Each row was made from one small tree. The marks that hang from a mark follow it in brackets, in alphabetical order. Every link used is in the known rows. Write each row's tree.
Known rows:
J{G L}: -.12,-.16,-.09,-.07,.30,-.02,-.27,.35,.01,-.05,.19,-.36,-.29,-.10,-.04,.00,.21,-.10,.07,.09,-.07,-.17,.04,-.15,-.31,.01,.00,.03,-.11,.04,-.22,-.02,.02,.19,.01
J{G W{P}}: -.12,.00,-.04,-.21,.06,.17,.03,-.18,-.07,-.06,.11,-.05,-.46,-.25,.25,-.35,.30,-.37,.09,-.06,-.25,-.16,.07,-.08,-.16,.03,.14,.06,-.05,.07,-.23,.02,-.04,.04,-.02
D{J{G} P{X}}: .23,-.11,-.30,-.09,.07,.03,.11,.03,.08,.05,-.01,-.13,-.15,.04,.25,-.15,-.12,-.34,.02,-.13,-.35,-.19,-.16,-.10,.02,.19,-.02,.09,.34,.01,-.01,.11,-.06,.22,-.04
U{P{G X{J{W} K}}}: .21,.09,-.12,-.28,-.10,.11,-.15,-.29,.19,-.16,.07,.21,.28,.04,.14,-.03,-.12,-.15,.35,-.73,-.25,-.11,-.03,.05,.33,.08,-.13,.22,.16,.04,-.14,-.09,-.13,.20,.07
U{P{G X{J{L W}}}}: -.01,.06,-.03,-.19,.12,.09,-.21,-.12,.14,-.25,.03,-.12,.17,.12,.00,.03,.04,-.11,.20,-.25,-.39,-.09,.01,-.08,.21,.03,-.03,.15,-.02,.00,-.09,-.07,-.09,-.03,.11
L{P{G X{J{U} K}}}: .37,-.15,-.20,-.20,-.08,.17,-.14,-.19,.39,-.06,.14,.26,.35,.00,-.01,-.07,.04,.06,.28,-.32,.08,-.08,-.04,-.10,-.07,.02,-.09,.19,.19,.12,.06,-.07,.01,.42,-.07
U{P{G X{J K}}}: .30,-.02,-.21,-.22,-.05,.02,-.10,-.14,.28,-.04,.07,.14,.30,.13,.04,.20,-.16,-.08,.33,-.65,-.11,-.09,-.12,.01,.24,.08,-.17,.23,.24,.07,-.15,-.11,-.11,.33,.03
W{J{D G L U} P}: -.12,-.05,-.21,-.16,.15,.15,-.32,-.20,.01,.00,.14,-.24,-.56,-.24,.03,.36,.16,-.03,.03,.66,.01,.03,-.06,-.21,-.39,-.06,.25,-.23,-.12,.02,-.17,.04,.09,.06,-.20
W{J{G} P}: .11,-.02,-.11,-.10,-.08,.10,-.16,-.22,.06,-.07,.11,-.16,-.56,-.14,.07,.10,.10,-.25,.05,.17,-.19,-.12,-.10,.04,-.09,.04,.13,.07,.08,.04,-.16,-.02,-.07,.05,-.04
P{G X{J{L}}}: .15,-.12,-.10,-.04,.11,-.04,-.18,.12,.26,-.11,.09,-.21,.17,.08,-.20,.16,.04,-.03,.18,-.16,-.18,-.05,-.07,-.11,-.10,.05,-.14,.16,.07,.08,-.05,-.08,-.08,.12,.11
X{J{D G L W{P}}}: -.14,.08,-.12,-.24,.06,.15,-.29,-.32,-.10,-.08,.14,-.23,-.47,-.25,.13,.04,.07,-.10,.12,.26,-.14,-.07,.07,-.16,-.04,-.02,.15,-.14,-.24,.02,-.36,.04,-.03,-.11,-.10
X{J{D L{P{G}} U} K}: .10,-.11,-.24,-.21,.01,.17,-.48,-.13,.15,-.15,.17,.08,.16,-.10,-.06,.31,.07,.27,.32,.31,.22,-.01,.18,-.25,-.25,-.04,-.11,-.09,-.21,.07,-.26,-.08,.12,.36,-.24
P{G X{J K}}: .39,-.10,-.20,-.13,-.07,-.01,-.11,-.08,.31,-.01,.14,.11,.28,-.02,-.07,.08,-.11,-.05,.33,-.62,-.07,-.06,-.11,.01,.01,.09,-.24,.26,.25,.10,-.10,-.10,-.12,.36,.06
U{P{G}}: -.04,-.06,-.11,-.11,.11,.02,.00,.26,.03,-.16,.02,.04,.02,.01,.12,.26,.18,-.24,.21,-.03,-.18,-.14,.01,-.14,.02,.07,-.22,.16,-.03,.05,-.31,-.02,-.01,.17,.00
U{P{G X{J{L W} K}}}: .09,.06,-.09,-.29,.11,.11,-.34,-.26,.20,-.18,.09,.01,.29,.11,.03,-.03,-.04,-.03,.34,-.54,-.25,-.08,.05,-.01,.18,.03,-.02,.11,.05,.01,-.11,-.16,-.10,.19,.08
J{U}: .08,-.19,-.15,.03,.27,.06,-.12,.49,.15,.02,.08,.00,.04,-.15,.09,.10,.29,-.20,.16,.06,.18,-.16,.16,-.22,-.32,.04,-.13,.04,.11,.04,-.19,.12,.12,.43,-.14
X{J{L} K}: .25,-.09,-.14,-.03,.19,.00,-.56,.18,.21,-.03,.15,-.20,.15,.01,-.07,.22,-.01,.09,.32,-.30,.17,-.16,.29,-.02,-.09,.04,-.09,.04,.08,-.01,-.30,-.08,.01,.50,-.08
P{X}: .23,-.18,-.18,-.06,.24,-.02,.17,.09,.20,.06,.11,-.09,.20,-.05,.07,-.04,.08,-.37,.16,-.37,-.17,-.23,-.06,-.12,-.21,.05,-.08,.20,.28,.11,-.04,.11,-.02,.33,.05
W{P{G X}}: .09,-.14,-.17,-.16,.09,.06,.31,-.29,.17,.06,.08,.05,.05,-.04,.09,-.06,.23,-.36,.18,-.17,-.35,-.06,-.17,-.16,-.31,.03,.03,.18,.18,.16,.00,-.08,-.06,.13,.09
X{J{D{P}} K}: .38,-.06,-.34,-.12,-.02,.09,-.12,-.09,.04,.06,.08,.08,.16,-.03,.22,.32,-.21,-.03,.29,-.22,.07,-.13,.08,-.10,.10,.10,-.35,-.07,.04,.00,-.42,.09,.05,.39,-.28
W{J{G L U} P{X{K}}}: .13,-.12,-.19,-.29,.19,.16,-.30,-.42,.27,.12,.20,-.11,-.27,-.05,.00,-.02,.11,-.03,.12,-.09,-.06,.00,-.15,.00,-.39,-.07,.44,-.08,.27,.05,.16,-.15,.01,.33,-.07

Write each row's tree:
-.13,-.02,-.15,-.14,.23,.19,-.19,-.26,.18,-.05,-.07,-.02,-.10,-.08,.15,-.16,.30,-.26,.19,.24,-.29,.02,.10,-.24,-.35,.04,.31,-.05,.18,.05,.10,-.04,-.02,.17,.03 | D{J{L U W{P{G X}}}}
.18,-.04,-.17,-.28,.08,.17,-.22,-.27,.10,-.03,.15,-.12,.00,.09,.15,-.37,-.09,.00,.13,-.55,-.28,-.11,-.05,.03,.08,.05,.04,-.03,.05,-.01,-.02,-.08,-.06,.11,-.04 | D{P{X{J{G L W} K}}}
.17,-.04,-.24,-.05,-.22,.08,.04,-.21,-.07,-.18,.02,.00,-.06,-.06,.08,.45,-.05,-.13,.15,.36,-.32,.00,-.15,-.11,-.03,.11,-.38,-.01,-.17,.01,-.28,.07,.01,-.02,-.14 | W{J{D{P{G}}}}
.08,-.12,-.24,-.02,.18,.14,-.29,.07,.01,-.07,.02,-.17,.00,.00,.08,.47,.08,.01,.09,.62,-.05,-.03,.05,-.22,-.26,.00,-.10,-.26,-.12,-.05,-.17,.13,.18,.18,-.30 | W{J{D{P} L U}}
.28,-.14,-.25,-.22,.13,.06,-.16,-.07,.18,.07,.16,-.19,.03,.19,.05,-.11,-.13,.07,.12,-.48,-.16,-.10,-.13,.00,.02,.05,.01,-.01,.16,.02,-.04,-.12,-.03,.27,-.09 | D{P{X{J{G L} K}}}
-.01,-.08,-.16,-.09,.17,.08,-.44,.10,.03,-.17,.09,-.35,-.34,-.04,.06,-.07,.09,-.11,.09,.39,-.14,-.28,.26,-.17,-.20,.08,.16,.05,.03,.02,-.16,.01,.00,.25,-.07 | D{J{G L{P}}}
-.15,.00,-.22,-.35,.22,.16,.10,-.16,-.02,.01,.11,.06,-.12,-.24,.32,-.07,.05,-.35,.07,-.08,-.14,-.13,-.18,-.25,-.04,-.01,.11,.00,.02,.04,-.11,.23,.07,.07,-.09 | J{D G U{P{X}} W}
-.17,-.21,-.10,-.05,.40,.05,-.31,.51,.07,-.03,.17,-.25,-.26,-.13,-.04,.04,.33,-.03,.04,.19,.14,-.10,.06,-.23,-.43,-.02,.08,-.07,-.05,.00,-.16,.00,.12,.25,-.09 | J{G L U}
.22,-.11,-.31,.00,.08,.14,-.05,.23,.05,.04,.00,.06,.10,-.07,.20,.42,-.02,-.05,.13,.24,.17,-.07,.05,-.26,.02,.09,-.31,-.14,.00,-.02,-.33,.23,.16,.25,-.33 | X{J{D{P} U}}
.09,-.14,-.19,-.14,.39,.08,.11,.18,.22,.07,.04,.06,.24,.06,.19,.10,.15,-.32,.14,-.22,.01,-.19,-.04,-.22,-.09,.02,.04,.10,.30,.05,-.02,.13,.10,.42,-.07 | J{U{P{X}}}
.17,-.07,-.17,-.14,.01,.22,.04,.04,.12,-.04,.06,.04,-.07,-.05,.22,-.33,.04,-.14,-.02,-.24,-.14,-.10,-.13,-.08,.13,.07,-.04,.00,.13,-.01,.03,.12,.00,.04,-.11 | D{P{X{J{G U W}}}}
.03,-.06,-.15,-.12,-.05,.09,-.30,-.14,.04,-.24,.11,-.14,.01,-.06,-.09,.32,.04,.09,.22,.46,-.08,-.10,.13,-.26,-.12,.01,-.19,.03,-.31,.09,-.31,-.01,.03,.06,-.10 | X{J{D L{P{G}}}}
.02,-.01,-.10,-.18,.04,.16,-.23,-.36,.14,-.30,-.01,-.13,.08,.01,.07,-.33,.13,-.24,.21,.08,-.50,-.19,.18,-.16,-.21,.08,.11,.16,.05,.06,.09,-.01,-.08,.12,.12 | D{J{L{P{G X}} W}}
-.04,.00,-.27,-.45,.22,.18,-.03,-.32,.01,.07,.17,.21,.01,-.22,.36,-.11,-.04,-.26,.20,-.37,.00,-.12,-.15,-.18,-.08,-.02,.14,-.03,.10,.04,-.11,.13,.07,.29,-.12 | J{D G U{P{X{K}}} W}
-.02,-.12,-.25,-.04,.09,.12,-.21,.25,.03,-.10,.02,-.06,.05,.01,.00,.45,.10,.18,.14,.49,.04,.09,.00,-.31,-.13,.03,-.28,-.19,-.25,-.01,-.30,.04,.14,.09,-.26 | X{J{D{P{G}} L U}}
.00,-.15,-.10,-.33,.16,.28,-.18,-.36,.21,-.17,.19,.12,.32,-.02,.05,-.44,.32,-.03,.28,-.24,-.19,-.08,.10,-.18,-.43,-.07,.13,.04,-.03,.12,.15,-.14,.06,.33,.00 | J{L{P{G X{K}}} U W}
.05,-.21,-.27,-.35,.20,.17,-.09,-.36,.18,-.01,.21,.10,.32,-.07,.02,.02,.15,.03,.28,.06,-.03,-.04,-.04,-.32,-.55,-.07,.04,-.03,-.06,.16,.01,-.06,.13,.40,-.13 | J{D L{P{G X{K}}} U}
.40,-.03,-.23,-.20,.12,.02,-.14,-.13,.31,.06,.09,.05,.36,.12,.15,.16,-.21,-.16,.31,-.71,.01,-.22,.01,.01,.27,.08,-.04,.19,.39,.03,-.15,.01,-.06,.48,-.05 | U{P{X{J K}}}
-.30,-.07,-.14,-.19,.29,.14,-.31,.19,-.10,-.09,.17,-.18,-.32,-.36,.12,-.02,.24,-.10,.08,.31,.05,-.07,.05,-.30,-.39,-.05,.05,-.19,-.29,-.01,-.26,.15,.13,.08,-.12 | J{D G L U W}
.15,-.03,-.18,-.13,.02,.09,-.39,.28,.23,-.10,.04,.22,.17,.01,.06,.37,.05,.08,.34,-.20,.24,-.03,.11,-.09,.16,.06,-.21,.08,.11,.00,-.31,-.09,.03,.42,-.15 | X{J{U{P{G}}} K}
.21,-.15,-.25,-.24,.36,.08,-.03,.01,.29,.14,.11,.18,.38,.05,.24,.06,.06,-.22,.27,-.52,.10,-.18,-.01,-.13,-.14,.01,.07,.07,.36,.07,-.02,.03,.10,.61,-.11 | J{U{P{X{K}}}}
-.08,-.15,-.25,-.10,.19,.05,-.08,.31,-.02,.05,.17,-.03,-.30,-.35,.13,.20,.14,-.17,.08,.32,.20,-.09,-.11,-.29,-.33,.02,-.10,-.05,-.08,.04,-.30,.18,.12,.23,-.17 | J{D G U}
.03,.04,-.15,-.34,-.05,.21,-.51,-.40,-.03,-.20,.25,-.12,-.19,-.21,.11,-.14,-.08,.09,.24,-.02,-.02,-.19,.24,-.09,-.04,-.01,.03,-.06,-.26,.02,-.32,.01,.02,.16,-.14 | X{J{D G L{P} W} K}
.11,.01,-.29,-.19,.00,.08,-.34,.08,.12,-.06,.06,.25,.13,-.13,.12,.58,-.07,.07,.36,-.03,.28,.01,.03,-.19,.11,.05,-.24,-.03,-.02,.01,-.42,.01,.07,.38,-.23 | X{J{D U{P{G}}} K}
-.20,.03,-.12,-.15,.08,.22,-.32,-.18,.01,-.14,.04,.00,-.17,-.23,.05,.21,.27,.01,.22,.51,-.01,.09,.15,-.28,-.20,-.04,.04,-.17,-.28,.03,-.30,.01,.06,-.02,-.15 | X{J{D L U W{P{G}}}}
-.12,-.06,-.12,-.33,.32,.18,-.20,-.16,.16,-.10,.09,.11,.31,.03,.13,-.10,.24,-.10,.30,-.37,-.16,-.02,.04,-.15,-.20,-.05,.13,.00,.05,.03,.03,-.12,.06,.32,.02 | J{L U{P{G X{K}}} W}
-.06,.05,-.07,-.17,-.11,.18,-.34,-.28,-.04,-.36,.11,-.09,-.02,-.15,-.01,.10,.09,.02,.24,.37,-.21,-.10,.24,-.22,-.04,.01,-.19,.02,-.40,.05,-.31,.03,-.01,-.07,-.08 | X{J{D L{P{G}} W}}
